Each row comes from the steps of one path. Every step used is in the known rows, and no mark comes twice. Write the path behind each row, first mark first.
Known rows
lilin/siki: [-22  -8  35 -21 -28 -11   1 -28  -3  14  42 -23  10  -5  29  23  -1  27
 -26 -26]
govotu/povim/rekudob/kepop/lilin: [ 55 -14 -12 -65 -26  -7 -34  10  55  44  33  -3   6  -4 -37  33  -5  26
  -3   1]
rekudob/kepop/lilin: [ 30   5  11 -50 -14 -32 -18 -14  21  25  35   2  -3 -17   9  41 -33  -8
  -6  -2]
kepop/povim/siki: [-13   2  42 -51 -35 -24 -11 -12  16  38  36 -36  23 -25  55 -27  -4  20
   9  13]
siki/povim/rekudob: [ 70 -34  53 -12 -52  12 -48 -32   0  30  67 -40  21 -13   2  22   5  45
  13 -17]
povim/siki/rekudob: [  5   0   8 -32 -32  -6  -6 -27  15  34  15 -34   8  11  42  15 -21  46
 -26 -10]
kepop/rekudob/siki: [ 30   1  42 -46 -34 -38 -11 -16  44  30  33 -18  24   1  10  33 -25  17
  -1   6]
kepop/rekudob: [ 35   5  57 -45 -44 -24 -16 -16  10  47  45 -16  17  -6  23  24 -37  29
 -14   3]
povim/rekudob/kepop/lilin/siki: [ 34 -12 -16 -62 -14 -14 -14 -23  30   6  35   7  -7 -10  -6  54  -3   2
  15 -17]
povim/rekudob: [ 52 -27  46 -26 -57  -4 -36 -24  11  38  68 -31  20 -13  -4  12 -22  60
   1 -26]
rekudob/kepop/lilin/povim/siki: [ 31  27   9 -50  -2 -28 -34 -11  16  23  18   3   7 -14  37  15 -30 -31
  -9  30]
povim/siki/rekudob/lilin: [ -7 -11 -30 -48 -19 -16 -10 -25  24  35   3 -46   2  18  28  20   3  43
 -26  -1]
rekudob/lilin/povim/siki: [  2   1  17 -36 -16 -21 -39 -17   4  33  25 -38  19  -3  33 -10   0  13
 -25  22]
kepop/povim: [  4 -23  69 -44 -43 -18  -7 -21  14  40  63 -39   7 -33  35   7  -6  39
  16  -2]
govotu/povim: [  0 -10  39 -27 -41  -5 -20   6  23  54  39 -31  22   2  -2   3  -4  51
 -45  -8]
govotu/povim/siki/rekudob/lilin: [-21 -12 -43 -55 -17  -3  -9   1  46  53 -12 -48   6  32   6  11  27  56
 -46  11]
lilin/siki/rekudob: [-15 -26  15 -29 -27   4  18 -42  12  16  30 -31 -14  11  32  59   2  55
 -24 -31]
rekudob/kepop/povim: [  5 -29  46 -65 -28 -22  -6 -17  36  42  82 -26  -5 -42  47  34 -10  31
  16   8]
siki/rekudob: [ 19 -25  34 -25 -42  -1  -2 -36  15  37  43 -38  -8   4  23  46 -23  66
 -21 -23]
siki/rekudob/kepop/lilin/povim: [ 51 -14  16 -51  -8  -7 -13 -34  31  27  35 -10 -34  -5  20  82 -29  16
  -2  10]

Write each row's path
[ 39  -9  47 -56 -25 -24 -32 -18  12  46  46 -31   5  -3  16  35 -13  22
  -8  31]
kepop/rekudob/lilin/povim
[  8  12 -50 -71  -3  -9  -4   8  60  42 -20  -7  -6  21  10  37  -3  12
 -31  19]
govotu/povim/siki/rekudob/kepop/lilin
[ 12   6  21 -18 -11  -9 -11 -32 -12  -4   5 -11   3  -1  12  37  22 -25
   0  -8]
kepop/lilin/siki/povim
[ 11 -46  27 -71 -26  -6  11 -31  50  43  69 -36 -29 -25  49  70  -5  59
  18   1]
siki/rekudob/kepop/povim
[ 23  17  20 -62 -17 -29 -36 -11  14  44  16 -29  20   4  36   3 -11   3
 -14  45]
kepop/rekudob/lilin/povim/siki
[ 31 -51  24 -69 -43 -15 -27 -22  35  43  66 -53   4 -28  -3  12  21  57
  40   0]
kepop/povim/rekudob/lilin
[ -6   5  -9 -54   1 -27   3 -19  21   5  22  10 -10 -11  18  52  -7 -18
 -10  -8]
rekudob/kepop/lilin/siki
[ 22 -13 -30 -69 -12  -2 -14   4  54  24  23   3  -2   3 -27  46  20  13
  -5  -5]
govotu/povim/rekudob/kepop/lilin/siki
[ 36 -32  33 -15 -38  17 -27 -39  -2   9  53 -33  13  -6  11  34  31  34
  11 -22]
lilin/siki/povim/rekudob
[ -6 -13  21 -56 -33  -8   7 -27  31  39  23 -45  -1 -10  59   9  -1  46
  11   7]
kepop/povim/siki/rekudob
[ 60 -44  16 -29 -37   2 -51 -31   7  31  55 -50  14  -8 -15  27  30  42
  13  -7]
siki/povim/rekudob/lilin
[-15  15  13 -32 -33 -10 -23  14  23  50  10 -29  38  10  18 -30  -1  31
 -49   7]
govotu/povim/siki
[ 48 -32  31 -28 -46 -18 -30 -25  45  20  55 -33  27  -6 -17  20  -9  47
  14 -26]
povim/rekudob/siki
[ 36 -39  11 -37 -22  14 -25 -35  19  10  72 -20   2 -16  22  61  27  26
  14 -13]
lilin/siki/povim/rekudob/kepop
[ -8  -2  -6 -38 -32   6  -5   0  38  51  -1 -36  13  26  22   8   2  59
 -48   2]
govotu/povim/siki/rekudob
[ 49  -6  49 -32 -29 -23 -23 -24  34  23  32 -25  27   0  14  42   3   2
  10  16]
kepop/rekudob/siki/povim
[ 29  34  33 -29 -15 -25 -36 -14  -3  21   0 -11  19  -4  26 -12 -28 -22
 -10  21]
kepop/lilin/povim/siki
[  7 -38  -9 -45 -27  -8 -18 -28  18  17  45 -38   7   0 -10  27  27  45
   0 -24]
povim/rekudob/lilin/siki
[-23 -45   7 -74 -13   0  33 -36  48  21  57 -29 -36 -18  58  80  19  47
  17  -5]
lilin/siki/rekudob/kepop/povim
[ 79 -14  36 -32 -29 -21 -42 -26  41   7  32 -18  12  -6 -33  26 -13   6
  33  -1]
kepop/lilin/povim/rekudob/siki
[ -3 -50   5 -71 -27 -11  -5 -27  33  21  54 -48  -3 -21   7  23  47  45
  37  -7]
kepop/povim/rekudob/lilin/siki
[ 17 -23  42 -28 -24 -15 -35 -24   2  36  53 -42   4 -10  13  22  -2  32
 -19   8]
rekudob/lilin/povim
[ 23  -5  19 -62 -29 -34 -21 -14  18  47  33 -27  12   0   9  29 -12  26
 -14  14]
kepop/rekudob/lilin
[ -1  -4  -5 -38 -14 -10  18 -38  14   5  -5 -15 -22  15  10  60  -1  18
  -9 -24]
kepop/lilin/siki/rekudob
[ 42 -40  60 -52 -56  -5 -23 -23  25  42  78 -42  10 -34  11   5  -3  61
  39 -11]
kepop/povim/rekudob
[ 46   1  36 -44 -10 -23 -29 -19  16  25  46  -1  -9 -22  17  46 -32 -10
  -4  15]
rekudob/kepop/lilin/povim
[ 21 -32  11 -47 -26  -3  -1 -33  36  38  57 -24 -20  -5  33  75 -24  59
 -19 -15]
siki/rekudob/kepop
